Each row comes from the steps of one path. Every step used is in the known rows, and no mark comes twice. Write the path behind each row, first mark first.
In the rows, 128 means zero.
Known rows
sikeno-ramin-kelol: [109 122 116 128 121 134  72 132 127 122 122 124 135 131 126 137 129 126
 132 130 137  95 113 134 107 134 128 140 128 151 136 115 123 131 125 124
 133 124]
ribu-ramin-kelol-zazineg-sikeno: [150 131 102 134 136 160 130 118 131  92 106 114 116 135 119 143 128 117
 126 109 134 130 121 120 128 130 127 132 120 149 121 135 127 133 121 134
 139 113]
tofam-kise-notatav: [107 132 139 128 158 138 149 135 136 135 129 116 116 129 138 123 138 118
 149 137 126 119 130 124 133 137 129 140 141 127 131 134  90 131 126 124
 131 162]
sikeno-ramin-kelol-sidafez: [102 122 100 129 111 111  79 120 128 121 120 108 141 140 122 145 124 101
 122 127 142 101 117 138 104 130 121 145 118 162 132 110  97 122 120 123
 119 139]
penunu-kelol: [102 142 145 126 128 162 117 150 123 137 119 140 107 120 131 130 126 131
 126 123 135 142 129 139 124 135 137 118 141 152 136 124 152 127 130 131
 110 124]
zibom-sidafez-kelol-gute: [120 126 148 121 128 144 154 131 112 128 139 130 134 137 126 128 136 117
 126 130 119 104 131 150 132 115 140  66 147 131 103 141 163 125 160 133
 131 131]
kise-notatav-ramin-sikeno-zazineg-kelol-penunu: [153 132 135 131 131  83 155 132 141 123 145 126 137 100 131 125 110 139
 149 129 125 166 143 118 138 138 108 182 121  84 128 122 172 137 122 143
 139 124]
ramin-sikeno: [122 139 143 140 130 133 132 123 124 127 124 124 112 119 131 116 134 127
 123 135 141 188 125 107 137 136 133  94 128 124 150 122 141 135 121 119
 139 112]
falu-kelol-gute: [122 119 132 114 132 106  87 143 114 138 132 122 109 142 111 123 161  89
 120 133 116 126 113 137 126 139 137 117 143 126 111  94 140 126 127 124
 134 169]
kise-notatav-ramin-sikeno: [149 153 151 124 136 126 162 125 137 116 140 115 127 105 135 124 113 112
 141 133 123 133 113  92 152 125 106 152 128 103 141 138 136 138 119 131
 143 117]
sidafez-kelol-kise-notatav: [124 131 158 104 140 148 136 113 128 138 144 144 124 118 139 116 135 178
 140 130 106 102 126 136 135 124 127 117 118 113 104 120 117 130 148 133
 123 171]
penunu-kelol-zazineg-sikeno: [149 141 141 136 131 150 140 150 127 117 109 126 114 113 124 143 108 118
 123 112 133 142 135 128 124 127 138 132 114 141 130 105 162 129 128 151
 101 110]
zibom-sidafez: [ 95 135 145 133 123 172 161 130 123 141 132 111 153 133 123 118 108 119
 110 138 137 117 127 129 134 124 143  86 143 136 131 148 144 121 146 120
 136 110]
lekul-kelol-penunu: [ 97 128 135 132 114 106  88 122 133 134 117 152 106 121 121 125 119 117
  79 118 136 188 129 127 116 153 147 107 153 143 132 144 128 124 121 120
 146 145]
falu-kelol: [104 122 131 116 130 129 107 132 120 145 127 123 111 140 115 114 140 115
 125 129 127 126 114 121 122 133 132 126 134 129 120  93 117 130 125 113
 139 147]
kelol-zazineg: [144 130 143 129 133 163 100 131 130 124 123 139 134 126 116 126 102 124
 113 122 122 131 133 125 126 138 149 119 129 136 136 121 138 127 124 136
 122 127]
lekul-kelol-zazineg: [130 122 146 132 126 118  92 126 129 121 116 137 125 118 114 125 106 129
  74 109 126 140 119 118 109 129 150 110 139 147 134 128 110 130 125 133
 134 153]
ramin-sikeno-zazineg-kelol-sidafez-zibom: [133 111 110 140 127  75 163 122 123 152 136  94 145 124 130 129 131 133
 130 145 154 252 153 131 107 106 121 109 111 102 132 103 154 131 124 130
 121 137]
tife-kise: [133 117 144 126 121 163 134 127 129 146 131 153 130 124 133 120 136 139
 133 136 127  94 129 137 156 136 128 118 140 141 128 139 112 131 129 115
 113 120]
kelol-gute: [137 136 142 125 131 145  96 143 118 131 130 132 121 131 121 127 152  89
 121 141 117 148 120 144 131 146 143 104 154 131 128 123 157 122 126 129
 126 146]
falu-kelol-zazineg-sikeno-ramin: [152 116 124 122 127 112 102 134 131 124 123 107 119 121 105 133 118 102
 121 121 128  99 112 114 104 122 135 161  95 123 110  78 117 134 117 133
 132 135]
kelol-lekul: [116 127 133 135 124 172 108 137 131 152 129 144 148 153 130 119 124  94
 114 145 129 143 127 129 135 145 144  86 141 144 138 140 130 126 124 114
 124 122]
gute-kelol-sidafez-zibom: [ 97 124 117 121 119 103 106 110 133 156 117  85 127 148 120 137 114  85
 102 130 139 148 135 135 101  97 120  96 129 133 132 121 109 108 119 134
 131 120]
kise-notatav-ramin-kelol-zazineg: [152 142 129 122 139 128 129 128 135 100 128 126 152 126 128 139  99 116
 137 115 114  64 120 108 147 131 112 173 127 125 128 123 135 133 130 140
 129 124]
zibom-sidafez-kelol: [101 126 148 124 127 165 170 121 119 137 134 130 137 135 130 121 117 141
 129 127 128 106 129 137 130 111 137  76 136 135 112 138 135 129 156 125
 136 113]
zazineg-kelol-ramin: [119 128 120 137 120 138 122 134 123 137 130 142 143 132 130 130 151 136
 145 117 118 144 121 133 104 102 123 160 136 109 112 127  92 124 125 122
 116 131]
zazineg-kelol-sidafez: [ 87 118 114 140 118 117 131 132 120 149 118 109 151 139 124 123 143  94
 120 122 136 173 128 141 109 113 118 148 131 137 122  92  95 118 120 122
 110 143]
ribu-ramin: [123 139 136 122 130 196 115 120 137 124 126 133 103 123 122 123 136 128
 123 130 129 148 115 126 127 131 135 121 144 146 129 166 131 132 117 122
 153 129]
tofam-kise: [107 127 127 131 149 146 135 138 129 139 119 130 103 133 132 120 148 118
 132 131 131 114 130 133 129 143 148 118 137 145 139 139  93 123 125 117
 124 138]
gute-kelol-zazineg-sikeno: [146 126 131 136 130 126 105 126 128 121 112 106 120 127 114 129 109  98
 121 111 125  92 129 124 109 114 127 124 114 123 132  95 127 121 119 160
 134  92]
tife-kise-tofam: [124 116 147 117 114 145 144 128 135 133 116 158 127 131 142 123 137 157
 116 143 130  96 124 132 160 125 122 108 133 135 120 147  80 132 128 101
 125 136]
ramin-sikeno-zazineg-kelol-gute: [153 113 123 142 133  83 128 143 111 133 142 122 131 115 127 117 157 133
 138 139 132 200 141 144 118 134 128 120 127 104 132  98 171 136 128 142
 129 139]
notatav-kise-tofam: [110 138 147 113 134 146 137 137 128 133 128 130  98 143 144 105 158 144
 130 144 118 135 130 124 145 124 137 113 127 133 138 150  49 119 133 114
 133 163]
kise-notatav-ramin: [139 151 155 116 135 151 150 130 138 124 141 125 136 111 130 126 109 108
 141 138 113  96 110 104 144 127 112 161 140 110 131 144 128 132 121 131
 137 129]
lekul-kelol: [103 129 143 130 122 121 108 126 125 132 116 138 113 120 124 121 134 126
  90 126 132 165 108 118 112 126 140  95 152 146 137 135 107 129 123 118
 144 153]
tife-kise-notatav-ramin-kelol-zazineg-sikeno: [182 125 129 127 129 121 182 126 136 103 124 128 153 117 135 145 111 121
 148 120 116  42 126 114 172 124  97 175 114 120 114 125 126 137 132 137
 105 111]

Write each row's path
[136 135 123 137 118  99  90 110 129 122 132 128 108 128 127 131 130 134
 126 116 122 110 123 118 112 104 118 117 125 108 140 141 112 121 119 136
 144  93] -> gute-kelol-ramin-sikeno
[144 138 133 132 119 157 125 133 132 130 121 111 121 109 126 134 129  94
 139 146 136 148 105 117 106 121 128 143 113 127 127 109 121 132 115 132
 134 112] -> zazineg-sikeno-ramin
[ 94 125  94 128 125 112 135 114 124 137 112  92 149 158 132 149 122  93
 109 134 148 179 136 130 121 118 121  95 132 145 128 117 125 118 128 114
 113 135] -> ramin-kelol-sidafez-zibom
[138 126 110 128 136 164  97 118 133  94 116 128 119 139 119 137 121 137
 116 104 128 113 126 129 127 136 136 130 131 156 129 147 134 134 123 129
 141 127] -> ribu-ramin-kelol-zazineg
[140 140 134 128 153 102 179 134 138 115 133 120 106 114 141 124 137 114
 147 132 126 107 123 101 150 131 121 154 125 116 141 148 107 133 122 128
 137 132] -> tofam-kise-notatav-ramin-sikeno
[ 89 127  95 138 120 112 116 118 118 123 110 106 145 158 127 139 129  94
 120 123 139 139 126 133 128 139 119 120 130 160 133 110 110 117 126 117
 111 134] -> ramin-kelol-sidafez
[153 149 141 128 124 125 152 128 128 112 129 132 113 111 129 119 127 108
 127 132 129 134 111  96 152 128 128 131 123 120 149 148 143 130 118 123
 137  91] -> notatav-ramin-sikeno
[139 115 125 145 133  99 144 136 118 140 136 123 134 113 130 113 145 160
 142 135 141 201 140 133 116 128 126 129 119 105 140  98 154 140 125 135
 132 123] -> ramin-sikeno-zazineg-kelol
[132 129 118 146 121 109 137 129 120 131 130 135 134 124 135 128 153 139
 141 118 125 172 126 120 110 102 117 148 124  98 123 125 104 131 122 120
 123 120] -> zazineg-kelol-ramin-sikeno
[109 119 120 112 115 116  83 126 130 115 123 134 137 135 133 130 135 168
 105 138 129  40 111 136 119 131 139 145 108 144 125 119  91 120 133 112
 132 157] -> sikeno-ramin-kelol-kise-tofam
[131 115 109 149 124  77 149 127 119 140 137 107 139 122 126 121 136 134
 133 135 146 211 146 135 115 124 118 133 112 117 137  97 137 131 122 132
 121 137] -> ramin-sikeno-zazineg-kelol-sidafez
[130 103 116 139 126 134 117 147 125 164 140 140 161 143 128 116 134 134
 138 141 130 149 143 155 112 136 135 125 131 122 127 110 139 132 129 130
 117 136] -> sikeno-zazineg-kelol-lekul
[172 131 125 125 129 115 141 107 123 120 150 167 104 116 137 135 137 197
 163 130 117 169 139 130 116 114 122 108 113 101 112 146 125 140 135 128
 128 128] -> sidafez-kelol-ramin-sikeno-zazineg
[151 113 122 128 132 127 138 120 131 125 144 130 108 109 125 110 154 190
 126 133 133 158 134 136 123 128 137 140 106 119 127 147 153 134 128 134
 142 149] -> ribu-ramin-sikeno-zazineg-kelol-kise
[109 133 119 124 122 138 144 116 133 156 120  95 139 140 125 139 111  85
 100 148 145 217 135 125 115 112 131  93 131 130 126 136 125 115 120 114
 115 144] -> kelol-sidafez-zibom
[147 119 124 132 156  77 188 142 134 124 142 117 121 109 139 122 147 138
 167 129 126 114 136 122 131 123 115 179 116 104 132 125 114 137 125 139
 129 141] -> tofam-kise-notatav-ramin-sikeno-zazineg-kelol
[149 119 114 133 123 133 123 136 123 145 146 149 146 123 125 129 136 170
 161 132 117 141 138 150  96 116 128 162 129 104 114 130 114 128 127 131
 117 144] -> sikeno-zazineg-kelol-ramin
[ 91 126 128 126 119 121  64 121 134 141 117 132 104 137 116 126 114 112
 111 115 129 127 143 143 120 148 136 117 140 129 138 121 144 115 119 141
 145  94] -> gute-kelol-penunu
[132 135 150 107 129 120 109 121 136 129 140 118 129 120 123 115 115 140
 122 121 102   6 115 127 137 117 123 157 117 111 130 137 119 111 129 150
 139 131] -> gute-kelol-kise-notatav-ramin
[127 138 119 106 120 109 140 132 126  99 118 142 133 140 137 126 128 151
 111 126 116  28 108 120 155 132 133 154 115 136 126 149  96 115 137 114
 128 131] -> notatav-ramin-kelol-kise-tofam
[154 131 155 114 125 150 164 127 141 132 141 147 139 110 136 127 120 134
 146 137 111  58 117 120 174 124 105 160 136 122 122 150 109 135 127 123
 118 123] -> tife-kise-notatav-ramin
[156 135 138 130 123 148 112 149 132 115 115 125 114 102 120 150 104 119
 121 114 133 120 128 130 108 123 137 148 104 147 126 110 150 131 126 153
 104 118] -> penunu-kelol-zazineg-sikeno-ramin
[103 124 104 140 126 144 103 134 122 136 118 132 157 170 135 130 132  96
 124 130 135 119 126 131 139 152 132  90 140 154 138 122 128 127 132 111
 120 113] -> ramin-kelol-lekul
[104 120 139 129 122 162 161 123 124 147 138 139 155 156 133 119 113 120
 124 131 129 102 134 138 136 116 139  57 136 140 113 146 139 128 157 118
 129 108] -> zibom-sidafez-kelol-lekul
[114 129  99 120 149  84 183 126 140 124 122  92 134 146 141 151 125  83
 135 132 130 111 132 116 138 113 113 147 124 132 123 144  94 119 130 123
 114 152] -> tofam-kise-notatav-ramin-kelol-sidafez-zibom
[112 132 108 124 148  99 148 135 141 110 122 133 115 135 139 140 127 112
 145 116 123  85 139 121 152 157 126 176 135 129 127 142 114 123 127 129
 128 132] -> tofam-kise-notatav-ramin-kelol-penunu
[111 128 114 110 125 148 116 115 134 101 117 134 110 144 133 126 143 173
 100 126 129  79 116 131 143 131 133 129 120 150 118 160  99 122 133 108
 146 158] -> ribu-ramin-kelol-kise-tofam
[158 131 141 127 138 149 146 121 122 119 115 136 113 121 127 134 117 133
 145 116 120 153 130 125 117 118 131 103 107 124 108 105 129 136 134 143
 121 110] -> sidafez-kelol-zazineg-sikeno
[127 141 150 125 128 140 105 159 117 128 124 138 104 123 126 138 148 106
 119 124 122 144 128 154 129 139 141 100 151 150 129 120 177 123 135 141
 107 148] -> penunu-kelol-gute
[ 91 126 141 124 122 151 150 117 127 137 133 142 129 134 125 126 106 137
 122 121 131 139 149 143 134 136 143  83 140 131 107 146 158 125 156 126
 136 108] -> zibom-sidafez-kelol-penunu
[156 126 114 134 120  92 101 110 130 125 143 135 111 124 124 132 126 158
 142 127 122 118 136 129 106 112 119 121 119 102 138 145 127 125 118 144
 141 104] -> gute-kelol-ramin-sikeno-zazineg
[106 131 101 127 125 159  93 114 137 109 114 139 104 140 122 138 134 128
 115 113 138 157 135 136 133 160 133 133 145 151 126 156 153 128 124 120
 149 121] -> ribu-ramin-kelol-penunu
[176 139 119 139 122 123 133 115 128 122 151 148 121 114 130 132 127 167
 145 145 125 176 137 117 121 129 128 130 121 100 137 163 130 134 122 124
 124 127] -> kelol-ramin-sikeno-zazineg
[ 90 119 127 135 121 129 104 140 127 148 118 137 132 130 125 121 137 115
 122 116 133 185 144 146 116 144 137 147 142 121 122 102 139 123 122 128
 129 120] -> zazineg-kelol-penunu
[131 134 148 128 132 156 106 147 127 123 116 141 115 117 120 136 107 141
 114 106 129 125 140 138 126 134 147 126 128 150 133 116 160 127 132 144
 103 124] -> penunu-kelol-zazineg
[144 115 138 135 138  91 153 129 125 141 152 118 145 106 134 107 143 185
 140 141 130 163 145 132 125 127 124 149 105  90 133  96 150 137 136 141
 128 162] -> ramin-sikeno-zazineg-kelol-kise-notatav
[106 132 127 120 137 131 122 121 124 124 129 121 151 139 136 123 133 154
 129 130 120  78 125 130 142 143 126 139 124 130 126 110 123 123 142 127
 118 165] -> ramin-kelol-kise-notatav
[141 121 116 114 122 102 181 114 140 131 130 115 163 134 141 152 115 107
 130 138 126  89 129 122 163 109  92 140 126 127 114 146 115 127 132 117
 102 132] -> tife-kise-notatav-ramin-kelol-sidafez-zibom
[127 140 113 121 126 134 127 134 123 108 118 134 132 136 128 132 126 112
 138 118 123  70 112 119 146 135 124 147 136 143 137 139 131 124 129 123
 125  94] -> notatav-ramin-kelol
[136 118 119 129 124 134  61 130 130 112 123 127 144 127 120 143 108 134
 123 117 130  83 122 135 107 135 137 148 115 152 134 109 126 132 125 135
 126 121] -> sikeno-ramin-kelol-zazineg
[127 135 124 127 117 128  81 116 130 132 131 135 118 139 122 135 125 129
 131 118 112  83 122 132 106 107 123 129 134 118 129 146  93 116 119 135
 137 105] -> gute-kelol-ramin
[130 134 104 128 121 134 121 137 128 119 122 141 150 157 131 133 122  88
 126 126 123  70 115 120 152 144 130 126 135 148 138 149 136 123 128 116
 120  93] -> notatav-ramin-kelol-lekul
[128 134 136 133 119 135 179 106 121 120 142 138 130 129 136 132 123 157
 137 124 125 125 133 121 128  96 127  76 123 111 112 162 133 132 155 120
 133 106] -> zibom-sidafez-kelol-ramin-sikeno
[165 126 126 133 127  95 157 141 125 122 140 129 129 105 127 117 132 137
 148 130 129 138 126 120 130 123 123 157 115 106 138 125 151 135 122 136
 134 100] -> notatav-ramin-sikeno-zazineg-kelol
[187 124 150 120 128 116 179 123 139 126 156 144 137  96 137 124 117 163
 157 146 121  84 133 117 171 133 102 154 119 105 131 152 140 145 129 130
 118 126] -> tife-kise-notatav-ramin-sikeno-zazineg
[140 108 116 151 127 103 138 139 122 150 139 129 149 131 133 112 137 140
 134 142 143 188 144 133 122 133 129 110 119 113 142 102 156 139 125 127
 127 121] -> ramin-sikeno-zazineg-kelol-lekul
[110 132 109 125 132 168 108 119 130 108 116 122 110 141 126 132 144 133
 133 118 134 134 116 130 130 135 126 125 143 157 128 149 135 132 125 118
 149 121] -> ribu-ramin-kelol
[132 112 119 143 126  91 126 131 126 140 134 136 125 115 126 118 132 158
 138 131 144 223 158 137 119 149 134 139 122 100 137 103 174 135 126 135
 133 119] -> ramin-sikeno-zazineg-kelol-penunu
